What can hang from each mark:
dogi: nidad
tokep: paba
raren: gamu
paba: mabaz
begaf: vipapu
bododu: nidad
zedi: gamu mabaz nidad pifel vuka
rido: mabaz
gamu: raren zedi
bifub: mabaz
vipapu: begaf zedi
pifel: zedi
nidad: bododu dogi zedi
vuka: zedi
mabaz: bifub paba rido

Every row comes from one small tree of marks. The marks that hang from a mark follow it in brackets, in alphabetical order. Every link used is in the known rows. Which tree was each row made from?
In the rows, 128 means zero.
Known rows:
tokep{paba}: [108 101 113 141 145 160 114 160 109 133 104 116 157 160 132  97 121 100
  94 125 113 115 155 122 127 157 149 104 141 149 112]
rido{mabaz{bifub paba}}: [138 148 137 121 133 155 103 129 109 169  72 134 166 136 145  82 116 103
 113 151  90 112 140 136 114 160 103 143 146 117 172]
gamu{zedi}: [119 111 115 125 146 138 135 146 113 141 123  90 150 133 133  89 125 124
  96 142  99 108 125 108 123 165 165 148 156 150 132]
zedi{mabaz{bifub paba rido} nidad pifel vuka}: [ 70 173 146 116 163 246 129 147 111 155 129 113 173 140  91  42 109 117
 107 154  84 147 101 214 129 144  59 122 207 142 175]
begaf{vipapu}: [139 102 127 132 159 114 124 200 114 151 110 130 165 140 123  89  98  98
 109 114 117 109 118 106 131 175 173 120 140 165 111]
dogi{nidad{zedi}}: [121 117 124 157 125 150 110 167 122 122  76 150 140 148 128  95 136 137
 103 101 165 118 156 128 105 152 174 127 128 142 117]
nidad{bododu dogi zedi{gamu vuka}}: [ 93  97 107 160 118 214  90 192 137 128 132 123 149 178 115  84  90 127
 128  76 134 108  94 158 141 104 134 126 149 142 143]
raren{gamu{zedi{nidad{dogi}}}}: [108 126 116 127 143 171 123 140 120 138 137 111 162 150  87 105 109 127
 113 131 102 121 141 135 136 167 161 128 165 128 136]
vipapu{begaf zedi{gamu{raren}}}: [105 102 106 128 150 180 149 156 106 123 130 118 131 147 109 114 161  97
  97 149  95 111 133 144 157 187 159 137 169 119 148]
begaf{vipapu{zedi{gamu{raren} mabaz{paba} nidad pifel}}}: [ 83 122 119 103 158 201 142 212 106 148 143 119 201 141  78  97  83  91
 126 128  82 118 119 170 193 199 127 106 185 163 165]
bododu{nidad{dogi zedi{mabaz}}}: [105 129 128 161 111 167  93 201 125 141 108 152 127 165 116 123 121 128
 134  84 143 121 127 121 126 146 140 169 132 159 116]
nidad{bododu zedi{gamu{raren} mabaz pifel}}: [ 58  96 102 144 136 169 129 211 123 148 139 119 172 157 123  86  91 113
 125  95 126  97  97 149 153 132 117 128 161 158 134]
pifel{zedi{gamu nidad{bododu dogi} vuka}}: [ 89  93 118 136 144 210 106 175 126  88 167 117 150 161  88 110 105 125
 108 111 108 120 113 189 142 138 126 101 176 167 166]
bododu{nidad{dogi zedi{gamu}}}: [126 116 104 151 111 170  81 195 129 123 104 148 136 156 123 132 108 105
 118  79 141 109 111 122 130 131 144 169 135 145 143]
begaf{vipapu{zedi}}: [141 111 125 132 153 147 134 202 123 143 104 132 166 145 113  92 103  92
 102 128 103 113 141 112 151 189 173 120 141 168 117]
raren{gamu{zedi{pifel vuka}}}: [ 97 129 123 117 151 153 138 142 122 130 140  95 152 151 119  60 105 103
  98 135 107 116 102 142 147 178 147 145 184 140 141]
paba{mabaz{bifub rido}}: [134 133 138 140 157 159 119 129 115 151  88 132 139 122 135  75 135 115
  85 146 113 123 149 109 104 139 119 137 158 138 121]
nidad{bododu dogi zedi{gamu{raren} mabaz{rido}}}: [ 66  93  98 156 129 202 105 189 127 154 138 115 159 181 105  95  96 135
 127 100 118  99  88 129 124 123 114 132 164 135 118]
nidad{zedi{mabaz}}: [ 93 133 142 159 137 164 130 204 121 138 107 143 134 148 126  84 116 134
 109 114 143 121 138 145 127 149 148 148 130 152 121]
bifub{mabaz}: [113 104 124 147 149 135 113 156 115 136  93 132 148 153 124 107 132  93
 103 129 112 100 113 121 109 166 159 151 123 156 120]
bododu{nidad{zedi}}: [134 117 118 153 122 145 104 179 123 120  86 145 124 141 145 113 122 111
 105 104 144 114 130 102 114 148 151 177 124 162 118]
nidad{bododu dogi zedi{gamu{raren} pifel vuka}}: [ 67  84  80 151 134 204  96 192 125 146 149 104 179 178 109  90 101 104
 135  76 122 105  69 151 154 108 118 128 174 147 148]
pifel{zedi{gamu{raren} mabaz nidad}}: [ 68 105 135 118 163 176 145 182 102 101 169 121 145 142  95 122 120 124
  96 149 110 117 121 176 154 183 131 124 181 167 160]
nidad{dogi}: [126 106 118 153 142 147  96 167 116 156 109 121 150 156 118 114 135 120
 122 100 117 113 124 128 118 140 148 129 141 136 134]
vuka{zedi}: [142 108 150 135 144 162 133 172 116 142  81 125 149 129 118  69 121 104
 108 145 110  94 141 133 108 170 148 134 143 140 123]
nidad{dogi zedi{gamu{raren} pifel vuka}}: [ 70 106  91 144 147 204 101 196 115 144 143 110 173 171 103  93 117  92
 122  93 126 115  66 166 162 121 125 145 178 138 166]
dogi{nidad{bododu zedi{gamu{raren} pifel}}}: [ 89  84  87 141 125 151 108 169 121 131 105 129 175 156 127  97 114 121
 118  86 151  98 120 130 128 138 148 112 155 147 127]
zedi{gamu mabaz nidad{bododu} pifel vuka}: [ 45 118 143 126 150 203 139 209 111 122 163 127 160 148  83  59  79 116
 137 111 109 120  85 230 184 124 100 102 188 167 161]
nidad{dogi zedi}: [117 117 106 170 132 172  94 192 127 147 101 134 154 158 117 113 129 119
 117  90 135 120 131 127 115 124 152 139 129 137 130]
pifel{zedi{gamu{raren} mabaz nidad{dogi} vuka}}: [ 47 106 140 121 159 215 128 182 101 104 194 113 141 168  75 114 123 131
 116 135 110 130  95 200 167 172 122 124 200 161 166]
bododu{nidad{dogi zedi}}: [131 115 106 162 115 159  82 185 127 135  93 145 134 156 127 130 127 113
 124  85 140 118 127 104 112 136 150 170 126 153 120]

Write each row's tree:
[ 70 123 153 143 127 238 101 158 114 147 148 108 148 169  89  79 105 168
 163  99 102 134 127 194 142 143 102 104 169 147 148]
zedi{mabaz{paba} nidad{bododu dogi} vuka}
[107 124 122 126 170 186 142 216 114 133 127 132 185 139  78  76  98  78
 112 130  95 134 120 170 180 175 154 105 173 183 139]
begaf{vipapu{zedi{nidad pifel vuka}}}
[115 140 149 129 145 200 128 171 120 158  83 113 168 128 109  45 111  99
 109 145  88 101 124 160 101 179  91 128 174 137 141]
vuka{zedi{mabaz{paba rido} pifel}}
[111  89 106 156 147 173 104 164 125 112 141 123 160 150  99 133 129 130
 109 109 106 121 153 143 107 148 137  94 151 175 136]
pifel{zedi{nidad{bododu dogi}}}
[115  95  94 178 120 174  89 184 137 151 105 128 161 167 123 107 115 132
 128  73 131 109 136 114 103 111 145 121 125 149 113]
nidad{bododu dogi zedi}
[ 89 132 141 158 113 191  95 198 124 130 122 144 116 175 111 101 119 131
 136  90 146 131 108 142 138 145 135 176 147 160 120]
bododu{nidad{dogi zedi{mabaz vuka}}}
[148 144 122 120 145 193 102 101 126 164  82 101 161 137 149  70 126 116
  79 149  89 116 125 121  73 151  88 137 163 116 157]
mabaz{bifub paba rido}
[ 92  88 101 128 161 181 113 166 105 107 162 112 162 148  90 146 131 112
 100 131 103 115 117 157 140 163 135 119 176 156 168]
pifel{zedi{gamu{raren} nidad{dogi}}}
[ 59 101 130 138 123 196 120 160 119 118 125 124 130 178 115  59 103 154
 117 114 150 109  98 149 130 151 134 125 177 143 110]
dogi{nidad{bododu zedi{gamu{raren} mabaz{rido} vuka}}}
[109  90 108 158 141 174 101 167 116 149 121 124 163 150  92 116 116 134
 140  98 107 117 140 146 122 119 138  98 143 152 125]
zedi{nidad{bododu dogi}}
[ 55 112  88 142 128 200 107 201 131 180 149 122 201 178 101 100  99 111
 136  89 114 107  97 148 144 108  96 123 173 139 147]
nidad{bododu dogi zedi{gamu{raren} mabaz{bifub} pifel}}
[ 60 146 143 114 155 184 153 164 113 130 162 111 155 150  83  59  96 121
 116 144 104 133 112 183 169 179 137 132 194 148 143]
raren{gamu{zedi{mabaz nidad pifel vuka}}}
[ 96 126 162 141 144 207 130 201 108 155 112 140 160 141  59  85 113 127
 141 138 105 117 150 180 134 157 134 115 159 144 128]
vuka{zedi{mabaz nidad{dogi}}}
[ 93 132 132 131 152 234 151 172 111  91 141 137 121 140  76  90 143 104
 102 153 100 139 137 214 178 163 151 121 178 131 169]
vipapu{begaf zedi{gamu nidad vuka}}
[ 53 159 135 106 161 203 158 167 109 152 165 101 178 139  80  57 112 120
 111 165  87 143 107 192 161 147 115 133 207 160 159]
gamu{zedi{mabaz{bifub} nidad pifel vuka}}
[111 108 119 150 151 171 111 144 105 129  94 121 140 143 131  85 125 105
  87 133 111 121 168 105 121 154 139 103 150 149  93]
tokep{paba{mabaz{rido}}}
[ 86 117 145 123 126 208 120 171 116 129 135 121 155 139 108  88  80 150
 137 108 103 109 133 192 148 144 104 102 158 145 165]
zedi{gamu mabaz{paba} nidad{bododu}}
[ 58 113 101 132 136 183 133 195 129 162 139 123 189 160 122  80  92 108
 116 110 119 102 102 149 143 122  99 129 171 151 143]
nidad{bododu zedi{gamu{raren} mabaz{bifub} pifel}}
[ 75  76 118 119 159 193 132 153 109  86 174  99 142 153 107 102 112 123
 101 138 105 113 102 170 149 164 129 115 188 173 157]
pifel{zedi{gamu{raren} nidad{bododu} vuka}}
[104  98  77 177 127 167  89 198 138 159 106 129 185 161 118 104 115 109
 130  65 124 110 125 127 113 104 130 113 134 157 126]
nidad{bododu dogi zedi{pifel}}
[122 119 109 130 168 164 140 219 115 144 113 140 196 128  81  97 100  75
 110 128  93 126 140 150 166 173 158  99 159 180 135]
begaf{vipapu{zedi{nidad pifel}}}
[ 55  80  93 128 158 206 108 175 102 142 170  97 184 163  78  94 101 104
 146 101  96 113  67 189 177 117 108 107 199 150 163]
zedi{gamu{raren} nidad{bododu dogi} pifel vuka}
[ 67 130 156 138 156 161 139 195 107 143 137 120 143 153 115  52 121 113
 123 120 120 126  92 188 156 154 117 133 176 163 140]
zedi{mabaz pifel vuka}
[118  98 113 162 114 148 105 160 132 124  80 143 147 155 135  90 122 147
 115  87 162 109 161 114  98 141 167 110 125 151 102]
dogi{nidad{bododu zedi}}
[ 83 139 118 160 127 196  94 201 127 139 117 139 133 168 104  86 117 104
 123  95 131 132  83 148 127 135 106 170 169 162 123]
bododu{nidad{dogi zedi{mabaz{rido} pifel vuka}}}
[ 63 133 137 119 152 166 150 175 110 143 156  90 155 148 110  54 114 122
 114 139  99 123  93 164 159 167 136 148 191 165 141]
gamu{zedi{mabaz pifel vuka}}
[ 37  97 103 151 130 211 108 210 123 154 165 110 173 187  97  80  94 120
 147  78 125 109  69 172 167 118 108 128 181 151 141]
nidad{bododu dogi zedi{gamu{raren} mabaz pifel vuka}}
[ 65 134 174 136 158 195 145 185  98 127 145 132 125 147  89  65 113 142
 128 141 121 140 116 205 160 153 131 129 170 160 136]
zedi{mabaz nidad vuka}
[ 96 126 115 155 151 176 120 196 121 128 109 126 151 145 126  63 122  97
 101 107 136 125 104 164 134 130 135 143 152 159 144]
nidad{zedi{pifel vuka}}
[ 70 171 145  96 146 218 142 130 122 145 155 101 175 150  92  55  94 126
 112 149  92 138 127 185 153 180 106 130 202 130 171]
raren{gamu{zedi{mabaz{bifub paba} nidad pifel vuka}}}
